Each row comes from the steps of one walk. Every step used is in the known rows, and no mark comes twice. Write the walk behind each row, first mark first.
Known rows:
matuz > ruvipod > refe: -53; -108; -71; -2; -49; -383; 74; -52; -80; -130; 153; -176; 606; 1; -293; 56; -171; 209; 25; 29; 20; -42; 32; 170
fasi > zalelik: -31; 1; -201; -119; 9; 56; 32; -19; -71; -52; 119; -122; 27; 49; -3; -21; -90; -56; 10; 49; 32; -87; -100; 94
fasi > zalelik > ruvipod: 32; 69; -289; -125; 68; 64; 93; -98; -187; -27; 150; -190; -121; -53; 237; -84; -170; -64; 5; 38; -82; -71; -150; 10
matuz > lekug > koper > dinu > zemek > tati: 298; -90; -230; 8; -83; 38; 245; -38; 173; 68; 217; 145; -215; -162; 322; 119; 83; -118; 175; 59; -200; -276; -90; 148
dinu > zemek > tati: 56; -88; -153; -178; -88; -137; 315; -99; 30; 62; 181; -47; -19; -222; -259; 28; 19; -100; 108; 49; -106; -124; -87; 255
ruvipod > matuz > lekug: 59; -104; 102; -104; -133; -301; -106; -2; -97; -80; 90; -123; 391; 96; -124; 9; -48; -9; 83; -3; 150; -19; 43; -77
lekug > matuz > ruvipod: 45; 10; -33; -41; 77; -143; -65; 80; -195; -36; 57; -155; 101; -17; -168; -45; -266; 120; -16; 84; 85; -114; 53; 174
dinu > koper > lekug > matuz > ruvipod: 176; 78; -128; -8; -67; 22; 30; 230; -258; -19; 12; -48; -99; -5; 23; 87; -231; 128; -28; 114; 125; -156; 54; 214
fasi > zalelik > ruvipod > matuz > lekug > dinu: 193; 51; 51; 5; 140; 20; -41; -218; -53; -59; 32; -176; 67; 132; 390; -150; -185; 15; 100; -23; 59; -153; -47; -240
tati > zemek: -48; -47; -240; -113; -122; -43; 166; 3; -19; -53; 208; -69; 192; -166; -40; -11; -109; -63; 80; -18; 103; -145; -90; 132
zalelik > ruvipod > refe: 8; -75; -243; -85; -63; -177; 160; -31; -124; -113; 198; -241; 328; -88; -97; 7; -150; 34; 47; 21; -119; -5; -117; 165
naban > ruvipod > matuz > lekug: 74; -88; -43; -61; -135; -239; -107; -48; 14; -117; 137; -120; 213; 13; -42; 4; -107; 85; -17; -4; 30; 32; 20; -121
matuz > lekug > koper > dinu: 185; -71; -356; 24; -91; 30; -11; 104; 8; -72; 161; 44; -46; -7; 438; 120; -18; -38; 120; 62; -55; -204; -70; 152
fasi > zalelik > ruvipod > matuz > lekug > koper > dinu: 187; 50; -61; 88; 82; 80; -24; -102; 26; -22; 147; -75; -165; 85; 825; 18; -142; 18; 57; 19; -51; -241; -71; -162
zemek > tati: 43; -95; -189; -201; 13; -189; 188; -114; -78; 53; 140; -83; -16; -89; -231; -15; -16; -90; 41; 45; -29; -33; 14; 301
koper > dinu > lekug: 46; -120; -335; -152; -218; 63; 211; 185; 50; -94; 142; -63; 23; -91; 220; 147; -76; 97; 24; 93; -119; -89; 10; 309
ruvipod > matuz > lekug > dinu > zemek > tati: 221; -113; 182; -46; -32; -168; 205; -210; 174; 50; 57; -27; 165; -16; -75; -14; 7; -7; 210; -4; 44; -204; 6; 6
koper > lekug: 60; -73; -298; -92; -136; -199; 65; 223; -185; -91; 72; -78; 128; -73; 86; 102; -33; 16; 65; 23; 49; -77; 61; 300
tati > zemek > dinu > lekug > matuz > ruvipod > refe: 130; -115; 145; 7; -48; 72; 215; 146; 78; -76; 175; -39; 236; -36; -90; -14; -253; 176; 1; 6; -97; -137; 112; -67
lekug > dinu > zemek > tati: 82; -84; -173; -124; 21; -39; 371; -157; 154; 57; 86; -41; -125; -196; -131; 0; -25; -47; 162; 61; -70; -247; -103; 334
fasi > zalelik > ruvipod > matuz > lekug: 153; 59; 72; -59; 28; -72; -79; -157; -158; -46; 130; -175; 141; 97; 275; -110; -139; -36; 43; -33; 30; -38; -41; -328
zalelik > ruvipod: 48; 4; -359; -192; -31; -81; 113; -34; -238; -42; 164; -214; 12; -163; 79; -41; -165; -44; 42; 50; -74; -44; -115; 157
tati > zemek > dinu > lekug: 89; -120; -215; -199; -165; 203; 311; 108; 15; -28; 215; -2; -14; -151; 74; 0; -87; -45; 43; 3; -102; -111; -26; -16
dinu > koper > lekug: 95; -18; -363; -123; -222; 37; 157; 183; -194; -40; 82; -46; -94; -58; 24; 145; -57; -8; 27; 93; 78; -100; -56; 276
zemek > dinu > lekug > matuz > ruvipod: 176; -60; 36; -148; 25; 107; 74; 164; -153; -20; 43; -80; -122; -8; -59; -21; -241; 137; -69; 100; -128; -81; 120; 49
zalelik > ruvipod > matuz > lekug > koper: 178; 4; -11; -47; 14; -137; -80; -50; -180; -8; 122; -119; 85; 100; 336; -26; -149; -23; 92; -4; 13; -189; -111; -88
zalelik > ruvipod > matuz > lekug: 162; -18; -21; -115; -56; -269; -35; -74; -223; -63; 139; -204; 274; -5; 114; -58; -126; -26; 69; -18; 51; -7; -4; -170
ruvipod > refe: -85; -164; -130; -73; -132; -207; 83; 44; 3; -132; 159; -173; 469; 23; -328; 73; -58; 46; 52; 31; 12; -11; -51; 249

Which walk is each row?
-4; -109; -326; -87; -214; -20; 284; 82; 130; -74; 217; -76; -13; -328; 119; 172; -24; 23; 112; 99; -84; -171; -118; 263 => koper > dinu > zemek
231; -17; -295; -81; -107; 181; 65; -36; -55; -72; 41; -20; -12; 63; -45; -13; -77; -84; 130; 99; 75; -157; -159; 89 => matuz > lekug > dinu > koper
90; -107; 24; 94; -95; -22; 133; 242; 114; -138; 120; -105; 288; 33; 17; 136; -244; 300; -16; 87; -120; -102; 136; 239 => koper > dinu > lekug > matuz > ruvipod > refe
102; -81; -173; -80; -148; 220; 116; 323; 72; -72; 78; -54; -188; -35; 156; 96; -132; 96; -13; 121; -94; -122; 32; 340 => koper > dinu > lekug > matuz
154; -36; -134; -19; -105; 57; 27; -151; 127; -84; 46; -52; -54; 66; 14; 13; -163; 78; 8; 93; 73; -100; -113; -44 => naban > ruvipod > matuz > lekug > dinu > koper
38; -54; -212; -133; -111; 112; 103; 193; -31; -21; 83; -11; -7; 130; 74; 70; -102; 27; 55; 84; -109; -240; -169; 308 => dinu > lekug > koper
93; -68; -325; -45; -35; -83; 118; 157; -69; -96; -10; -55; 27; -45; 205; 74; -76; 74; 120; 26; 76; -195; 40; 400 => koper > lekug > dinu
211; -45; -224; -133; -102; 272; 111; 293; -180; 8; 18; 2; -529; -91; 82; 104; -98; -70; -23; 126; 8; -84; 27; 201 => zemek > dinu > koper > lekug > matuz
41; -19; -335; -146; -75; 182; 188; -65; 7; -41; 30; -81; -157; -19; -113; 35; -131; -23; 70; 142; 100; -195; -201; 342 => lekug > dinu > koper
5; -69; 89; 45; 28; -239; -41; 69; -64; -120; 98; -159; 411; 64; -345; 1; -251; 188; -10; 54; 63; -86; 60; 200 => lekug > matuz > ruvipod > refe
139; -138; 120; -41; -4; 9; 111; 184; -28; -84; 74; -100; 216; 69; -217; 21; -225; 213; -44; 79; -168; -41; 132; 47 => zemek > dinu > lekug > matuz > ruvipod > refe
126; -92; -171; 89; -85; -78; -55; -4; 190; -81; 162; 4; -131; -19; 492; 132; -119; 121; 8; 57; -74; -178; -9; 57 => naban > ruvipod > matuz > lekug > koper > dinu
116; -110; -15; 26; -84; -123; -60; 33; 82; -64; 125; -9; 105; 76; 412; 140; -57; 41; 95; 45; 72; -221; 17; 97 => ruvipod > matuz > lekug > koper > dinu
198; -112; 80; 39; -79; -123; 211; -95; 220; 73; 170; 76; -84; -77; 302; 149; 37; -30; 165; 34; -73; -286; -19; 75 => ruvipod > matuz > lekug > koper > dinu > zemek > tati
111; 9; 23; -91; -33; 18; 12; 215; -151; -43; 24; -116; 128; 88; -137; -13; -277; 170; -42; 84; -22; -120; 65; 132 => dinu > lekug > matuz > ruvipod
235; 36; -142; -4; -39; 181; 200; 166; -153; 20; 108; 48; -318; -206; 213; 37; -239; 48; -12; 61; 82; -206; 110; -37 => tati > zemek > dinu > koper > lekug > matuz > ruvipod
57; -67; -320; -196; -151; 240; 322; -59; -25; 19; 223; -11; -259; -247; 1; 29; -111; -158; 24; 85; 29; -113; -145; 29 => tati > zemek > dinu > koper
156; -90; -383; -177; -171; 127; 217; 167; -185; -23; 87; -3; -319; -147; 110; 153; -24; -69; 8; 113; -28; -43; -9; 180 => zemek > dinu > koper > lekug
85; -47; -26; -162; -114; 160; 26; 321; -69; -51; 38; -86; -27; 84; -182; -14; -164; 22; -9; 83; -55; -102; -25; 242 => dinu > lekug > matuz
2; -116; -285; -182; -78; 44; 225; -29; -23; -26; 228; -41; -59; -261; 50; -17; -81; -119; 50; 1; 7; -104; -24; 28 => tati > zemek > dinu
29; -75; -349; -24; -142; 102; 234; 108; 174; -24; 192; 17; -192; -219; 318; 212; -36; 6; 132; 117; -136; -355; -210; 334 => lekug > koper > dinu > zemek
106; -77; 38; 125; -21; -294; -18; 262; -133; -131; 44; -108; 376; 59; -94; 86; -194; 258; 13; 10; 68; -97; 194; 224 => koper > lekug > matuz > ruvipod > refe
136; -22; -63; -17; -59; 67; 86; 228; -14; -71; 75; -84; -23; -46; 174; 89; -258; 236; -30; 110; -86; -146; 128; 221 => koper > dinu > lekug > matuz > ruvipod
